In the rows, zero is written as 128.
Known rows, with every step that occurs
Y/B: [155 126 158 125 145 112 137 173 101 127 117 147 112 126 109 140 130 119
 128 105 140 126 146 100 139 146 100 112]
E/G/A: [126 144 100 119  68 146 134 139 145 130 125 113 112 113  89 108 123 120
 114 106  91 136  82 182 158 138 124 133]
H/V/E/G: [ 66 185 114 176  98 121 127 134 153 155 143 168 108 124 148 141 138 127
  90  92 158 117  97 115 134 140 107 165]
Y/B/H/V/P: [171 155 145 184 138  65 130 178 119 103 158 144  88  94 124 168 107 140
 140 116 167 128 123  73 137 215  57 128]
Z/B: [134 125 157 140 109 133 139 124 114 125 136 149 117 147 142 135 115 137
 107 125 119 110 157 106 133 140 110 112]
W/Z: [128  94 122 119 121  94 127 144 114 124 126 128 159 144 101 129  92 166
 137 135 156 121 157 127 146  95 113 138]
H/V: [ 93 175 118 159 140 132 133 140 142 136 139 121  92 119 142 134 123 129
 133 117 159 125 110 102  94 130  84 142]
N/B/H: [200 135 138 146  77  71 115 119 174  73 135  79 150 108 147 138 109 148
 147 145 152  95 147 142 138 173  84 130]
P/V/Y: [134 123  89 115  75  94 141  99 155 169 151 134 161  95 151 146 139 123
 131 145 118 140 105 132 109 161 142 138]
Y/B/H/V: [158 164 136 181 144  79 128 179 141 121 131 105  92 106 136 151 115 133
 141 115 167 117 150  93 128 183  46 131]
P/V/Y/B: [161 119 117 114  91  79 146 146 129 170 141 156 147  94 133 159 142 115
 132 123 131 138 124 103 119 179 112 124]
Z/W: [101 137 144 121 156 122 123 127 133 141 151 125 133 159 140 156 132 104
 148 107 132 140 132 139 138 140 120 116]
H/B: [162 145 154 144 124 128 123 166 138 119 101  99 119 125 126 140 115 109
 143 100 155 124 116 122 114 146 103 126]
G/E: [ 95 148 113 120 124 118 161 141 117 121 121 133 118 129 118  71 142 140
 111 139 127 124  98 127 136 109  88 141]
E/V/Y/B/H: [183  93 107 139  73  78 123 142 144 137 152  90 127  87 137 168 130 172
 160 137  93 127 169  99 165 223 131 108]
Z/B/H/V: [142 164 139 198 111 100 132 130 153 120 152 107  96 128 169 144 103 154
 121 133 144  99 157  99 123 176  55 126]
H/B/N/V: [161 170 157 180 162 102  66 178 106 132 160 121 151  83 161 134 132 133
  94  90 182 141 100 104 113 121  64 151]
P/V: [145 132 106 133 106 108 123 123 130 136 114 147 155  92 154 123 134 106
 112 118 158 150 109 136 103 126 116 128]
V/E/G: [101 138 121 145  85 120 118 121 137 146 131 178 142 132 134 138 148 125
  84 105 128 121 114 139 168 140 149 152]
W/Z/B/N/V: [137 113 151 167 137  73  82 153  67 134 194 171 180 120 146 130  97 200
  68 118 179 123 168  87 152  84  57 149]
W/Z/B/N: [135 112 156 151 125  86 122 147  68 140 169 162 155 161 135 133 100 197
  82 124 163 132 170 116 160 100  82 150]
P/V/E/G/A: [107 142  82 115  38 100 120 108 135 155 121 178 169  96 124  99 134  95
  92  82 135 140  60 184 145 131 116 138]
W/Z/B/H/V/C: [158 145 150 173 108  73 128 143 167 155 175 103 141 149 143 137  62 201
 110 124 151  90 193  87 160 150  36 123]
W/Z/B: [138  91 149 129 100  99 138 139  98 120 135 152 148 163 116 137  78 175
 116 130 146 105 187 106 153 107  96 121]
N/V: [130 129 123 144 142 117  89 132 124 122 153 137 153  90 139 123 124 129
 111 124 141 118 125 102 120 112 102 126]
C/V/Y: [104 141  79 114  94 126 160  95 154 184 182 119 167 101 134 172 126 142
 147 124 134 118  99  93 142 196 137 143]
V/Y/B: [145 116 140 110 118  96 149 152 124 161 152 136 121 129 107 164 136 135
 151 134 100 117 144  95 144 182 127 123]
W/Z/B/H: [176  81 139 153  89  63 129 131 121 109 141 118 160 153 127 141  74 187
 127 148 142  98 205 125 175 141  84 121]
P/V/H/B/N: [203 176 153 151 127 121 126 172 144 156 135 135 159  80 165 122 136 104
  76  77 160 169  98 131 119 162  77 134]
G/E/V/C: [113 150 111 113 101 143 141 139 140 149 143 121 127 101 137  64 136 174
  93 111 104 137 107 100 149 122  99 110]

Rows
[204 151 147 131 104 137 143 163 174 135 100 125 151  83 144 125 116  82
 111  81 147 140 113 121 110 169  90 106]
P/V/H/B
[123 158  94 168  99  80 136 111 192 156 179  73 117 111 151 158 122 160
 167 160 112 107 125 116 119 200 104 151]
B/H/V/Y
[131 174 130 199 102  69 122 174 148 141 136 155 109 111 142 160 136 131
  98  91 165 109 134 106 168 196  66 154]
Y/B/H/V/E/G
[107 166 127 164 132 119 132 141 121 117 164 159  90 107 130 152 112 135
 132 117 159 135  86  83 102 163  98 140]
H/V/P
[152 149 166 147 167  97 120 183  71 146 151 160 121 123 131 139 151 143
  93 101 156 155 130 109 147 138  86 141]
Y/B/N
[148 183 128 172 136 102 118 131 195 164 169  77 122 115 158 128 112 153
 123 124 129 112 134 108 132 172  70 127]
B/H/V/C
[146 116 138 128 130  83 111 154 123 155 178 143 146  91 119 160 134 136
 135 130 114 107 141  68 137 164 101 122]
N/V/Y/B
[142 140 147 131 139  83 134 160  97 183 186 144 131 127 127 160 161 159
 115 128 114 143 127 106 151 174 113 153]
V/Y/B/N
[188 172 177 148 150 139 131 177 140 148 147 114 134 117 139 126 131 127
  94  85 134 144 117 120 143 163  90 134]
V/H/B/N
[137 175 135 170  84  46 112 106 176 100 155 118 147 115 172 139 112 148
 150 120 195  73 129 110 116 170  48 150]
N/B/H/V/E
[ 99 160 139 163  79  93  78 122  85 161 201 199 165 104 143 104 133 153
  39  79 123 119  91 135 176 121  71 148]
Z/B/N/V/E/G/A
[111 163 131 143 127 101 155 163 143 168 165 126  88 122 121 168 129 134
 155 123 130 115 126  68 110 182  85 139]
H/V/Y/B
[100 161 113 178 122  65 111 106 154 142 152 132 138 124 164 131 124 140
 141 121 163 100 128 115 127 162  80 151]
B/H/V/E
[156 156 148 149 168 125  95 142 128 151 199 154 171  78 149 108 139 146
  63 108 120 139 126 102 151 130  89 136]
B/N/V/H
[183 152 178 147 184 109 103 188 103 149 186 173 154  78 133 123 143 137
  60  88 133 137 145  73 163 148  61 120]
Y/B/N/V/H
[167 182 129 180  91  75 121 131 191  79 148  73 117  97 164 143 104 151
 151 136 182  91 132 116 104 173  41 143]
N/B/H/V
[149 140 169 182 140  94  83 136  60 121 222 206 146  89 164 147 124 168
  55 114 150 137 113  69 143 148  79 136]
Z/B/N/V/P
[174 160 165 184 155  89  69 177  83 114 185 157 146  70 146 153 122 139
  91  90 186 152  72  85 120 156  75 153]
H/B/N/V/P
[ 63 168 126 154 134 103 122 115 133 154 145 166 123 134 151 129 128 126
 134 102 172 106 107  94 106 126  92 148]
H/V/E
[141 189 123 194  47  66 115 124 197 102 150 123 131 103 168 150 121 150
 109 109 184  83 119 128 146 185  65 169]
N/B/H/V/E/G
[170 167 180 153 189  90  74 185  99 180 200 165 163  90 145 128 143 154
  57  84 148 140 133  70 158 130  55 126]
Y/B/N/V/C
[152 131 175 156 146  79  77 151  96 174 218 168 194 125 150 121  93 212
  45 106 155 119 173  76 171  92  51 131]
W/Z/B/N/V/C
[142 105 110 137  89 136 115 127 103  98 150 157 114  82 135 149 117 156
 126 112 131 156 111  95 134 167 153 112]
E/V/P
[110 124  97 131  87 125 145 140  87  90 144 164 108  82 125  91 131 168
 108 124 128 150  78  95 142 147 116 126]
G/E/V/P
[113 145 110 132 104  92 151 172  78 163 177 144 114  95 135 105 170 194
 100 122 114 156 104  91 156 160  91 147]
G/E/V/Y/B/N
[170 128  98 137  98  75 157 132 149 170 175 103 163  89 128 186 122 150
 156 126 141 111 135  84 178 248  98 133]
C/V/Y/B/H
[138 147 162 164 134 118 121 134  83 144 171 160 123 141 163 129 138 162
  73 118 133 136 142 115 141 131  95 140]
Z/B/N
[159 152 131 126  92 164 166 180 151 106 103 102 110  87 125  72 121 137
 110  87 116 130 110  98 140 159  79 103]
G/E/V/H/B
[127 138 104 133 115 130 147 119 109 129 172 169 151  84 124 168 110 133
 120 101 175 142  80  80 148 193 121 133]
C/V/P
[167 140 166 167 174  71  79 186  47 123 201 205 141  69 129 153 138 149
  73  98 171 153 101  62 148 153  71 140]
Y/B/N/V/P
[132 167 109 184 130  94 122 131 167 123 142  85 111 109 154 136 115 144
 142 136 152 119 127 122 116 166  77 143]
B/H/V
[187 157 153 156 119 159 116 176 135 135 143 107 126  85 157 128 130 148
  94  69 134 165 124 109 141 170 105 117]
E/V/H/B/N
[190 133 145 133  97 175 133 165 167 114 109  96 117  89 138 129 109 124
 127  76 119 137 140  99 132 178 118  90]
E/V/H/B
